Each row was made from one walk, in order. Every step used is in the known rows, and no mark comes twice. Write each row's walk.
In the rows, zero is written as 128.
Known rows:
Y > K: [110 105 171 137 116 111 132 162 159 131 129  91 132 177 105 145 135 136
 104 180  68 137 144 112 107 122 100 153 152 157 139 122 123]
E > D > P > N: [119  60 141 123  86 162 111 132 154 167 116 131  86 144  93 126 141 120
 137 133  92 124 157  91  68 153 128 147 172 148 121 106 128]
N > P: [ 93  90 160 134 109 144 109 154 161 151 132 116 127 144 103 123 140 134
 132 190  71 116 154  83  93 152 102 170 171 154 116  86 145]
F > E > D > P: [129  54 130 117  74 151 115 142 161 156 134 138 117 146  90 136 146 121
  99 136  71 128 173  92 105 137 110 173 182 139 111 130 132]
D > V: [101  89 157 116 107 108 120 123 140 145 117  76 122 150 109 124 153 127
 133 194  66 114 145 133 108 143 116 185 161 113 150  91 119]
N > P > D > V > K > Y: [101  70 138 126  75 134 116 132 159 137 136  94 160 118 113  92 160 115
 128 204  61  96 175 116  63 166 103 182 160 142 148  66 144]
E > D: [116  72 158 110  89 151 103 145 163 159 117 101 104 153  91 128 153 124
 126 141  87 120 156 114 103 137 125 163 182 153 135 122 114]
F > E > D: [124  53 138 113  96 147 107 150 167 159 147 111 110 152  95 128 155 124
  84 137  70 133 176 104 109 123 113 175 184 147 117 142 116]
D > P > N: [103  78 143 136 111 141 130 131 139 159 131 140  90 129 108 137 132 134
 146 162  80 130 155  71  61 151 118 155 150 131 114  85 146]
Y > K > V: [ 87  99 147 136 116 108 125 158 180 118 134 106 142 188  98 132 138 147
  94 190  56 124 151  96 124 110  98 162 144 143 162 114 133]
A > M: [ 71 104 153 137 116 142 115 129 149 142 144 119 108 146 104 138 126 128
 119 169  67 151 161 118 101 126 127 162 179 176 139 101 130]
A > Y > K > V: [ 88  98 147 126 122 118 108 152 190 118 134 110 129 183  87 123 122 158
 109 165  70 115 130  97 122 131  94 145 143 144 164 116 122]
V > K: [108  97 160 117  82 137 121 123 162 137 150  97 114 145 110 134 161 135
 114 180  78 128 172 101  92 136  92 183 171 163 130 114 142]
K > V: [ 70  85 132 122 115 123 110 141 177 128 137 122 122 154  98 121 153 154
 118 185  65 110 165  84 126 116 114 183 150 124 157  96 139]
N > P > D > E: [ 90  77 134 139 100 148 103 145 159 168 131 109 138 132 108 121 144 114
 133 179  54 116 162  97  55 143 109 154 159 123 130  73 145]
M > A > P: [ 93  99 154 138  67 123  78 156 115 158 141 104 110 129 105 141 137 119
 158 170 101 118 144  69  73 148 121 133 162 110 127  92 126]
V > K > Y > A > M > F: [103  83 156 149  93 126 120 120 162 137 147 116 128 107 141 126 151 124
 106 192  58 141 190 129  80 136 111 191 164 166 145 101 137]
P > D > E: [ 96  76 130 128 103 132 109 134 151 169 132  95 124 126 114 135 152 116
 131 157  57 127 165 121  56 117 119 151 150 100 148  88 126]
M > A > Y > K: [116 104 153 138  96 111  88 159 130 144 136 111 114 165  97 135 128 115
 133 149  87 125 119  92  73 144 102 133 160 126 142  87  91]
P > D > V > K: [104  81 131 109  67 119 128 119 146 131 133  72 140 126 104 105 165 116
 128 184  64 100 172 139  58 142 101 190 152 123 162  74 127]
P > N: [ 92  74 157 132 155 139 115 142 151 166 157 103  71 139 115 121 148 138
 123 161  79 139 163  93  59 122 121 153 152 139 124 102 121]
K > Y > A > P: [ 91  73 172 142  94 111 107 146 163 151 125 102 147  98 141 127 140 139
 159 201  67 106 175  84  92 140 147 160 145 119 148  99 146]
P > D > V: [ 97  79 135 113  86 114 126 135 139 137 121  78 137 121 102 107 158 120
 138 179  62  96 162 141  66 140 115 182 148 107 163  66 119]
F > M > A > P: [ 78 101 149 110 110 123  91 163 116 180 155 109 111 164 123 151 160 138
 149 157  89 126 136  86  66 133 124 155 152 123 133 102 125]
P > D: [ 96  83 140 115  89 130 124 152 151 139 132 100 127 117  99 119 154 128
 139 162  71 107 172 115  64 129 113 168 148 129 148  74 127]
E > D > V: [116  70 152 105  84 137 105 127 155 157 104  78 115 160  93 116 158 115
 129 160  79 110 148 140 107 147 126 175 180 133 152 113 108]

Write each row's walk:
[107 104 165 123 120 119 111 155 173 128 130 101 123 175  94 133 119 150
 114 154  78 122 125 108 110 141  94 138 149 152 147 121 116] : A > Y > K
[ 75  80 150 137  69 100 119 138 151 150 109  73 155 109 113 110 127 124
 175 209  47  86 166  93  46 142 131 170 137  94 160  62 142] : Y > A > P > D > V
[100  99 136 135  96 109  86 157 145 134 139 119 119 173  92 127 129 121
 126 158  80 117 123  83  85 136 101 141 155 120 155  84  98] : M > A > Y > K > V
[106  69 171 139 113 106 119 141 163 149 123 111 142 105 144 128 152 131
 148 196  55 113 177 100  90 131 142 183 152 123 150  84 126] : K > Y > A
[101  81 136 130  34 115  80 140 117 146 148  87 135 107 118 117 154 105
 152 180  98 103 163  96  49 156 123 142 154 105 155  78 129] : M > A > P > D > V > K > Y
[ 94 100 144 107 125 122 103 158 114 180 154 115 104 171 124 150 171 130
 137 153  80 134 136 100  65 123 121 181 159 128 136  90 109] : F > M > A
[132  66 127 137 100 145 110 159 143 155 126 147  94 122  98 140 145 131
  77 128  76 141 166 133 106 143  92 176 170 133 109 128 127] : M > F > E > D > P
[ 95  67 157 134  90 109 114 105 156 150 141  66 130 122 138 105 155 125
 134 218  65 110 172 112  68 151 125 178 151 121 158 101 138] : D > V > K > Y > A > P > N
[105  66 134 121  67 107 130 118 152 131 126  74 160 106 124  97 165 109
 139 201  50  92 186 136  47 142 117 199 146 115 174  61 126] : P > D > V > K > Y > A
[ 90  67 161 137  83 111 111 148 161 146 126 100 157  87 138 117 143 134
 161 197  63  97 183  91  72 139 146 158 138 115 157  84 143] : K > Y > A > P > D
[ 90  78 160 160 124 115 117 138 152 146 128 129 131  96 144 126 138 126
 127 190  52 139 180 129  87 131 140 179 156 143 154  85 126] : K > Y > A > M > F
[126  44 127 124  97 157 113 140 159 166 145 134  95 144  96 127 147 122
  93 132  72 137 176  86  81 135 114 165 177 142 108 128 127] : F > E > D > P > N
[ 76  98 152 167 123 117 126 135 143 151 118 123 117 118 120 129 120 122
 129 188  37 142 167 126  67 123 123 190 161 142 143  70 122] : Y > A > M > F
[136  54 131 133 101 134 105 143 152 149 142 110 107 119 116 119 167 126
  57 146  76 141 178 165 112 142  92 189 172 136 130 142 117] : M > F > E > D > V > K > Y
[ 96  81 123 150 103 155 112 140 139 148 139 156  96 129  98 139 120 120
  80 135  67 163 169 139 100 140 110 167 183 170 121 120 130] : A > M > F > E > D > P
[110  95 148 125  96 121  80 149 126 152 138 118  99 142  99 133 137 118
 151 144  94 118 127  89  72 148 110 145 166 116 136  76  97] : M > A > Y
[ 87  61 172 147 115 115 107 145 164 161 138 100 129  98 147 118 141 139
 152 198  68 114 180  80  71 136 149 151 141 118 146  99 141] : K > Y > A > P > N
[115  59 155 116  49 131  97 115 170 156 113  69 139 138 113 108 156 112
 136 185  74 102 169 123  88 156 132 173 175 136 160 118 128] : E > D > V > K > Y > A > P
[ 99 105 146 110 131 113 100 165 128 168 152 113 113 194 117 147 152 138
 127 143  78 132 118 105  67 130 109 158 150 138 144  99 102] : F > M > A > Y > K
[100  76 161 127  69 103 115 108 156 140 127  68 152 123 136 115 156 123
 137 221  63 103 169 118  91 154 122 186 156 119 161 101 145] : D > V > K > Y > A > P
[ 85  78 145 118  49 124 102 136 154 134 139  70 149 107 116 111 148 135
 144 190  88  94 176 113  77 158 121 147 143 122 161 106 156] : A > P > D > V > K > Y
[ 96  79 125 142 103 148 110 124 145 146 151 116 100 142 103 121 138 115
  59 153  63 165 174 166 100 136 102 182 188 176 136 128 120] : A > M > F > E > D > V > K
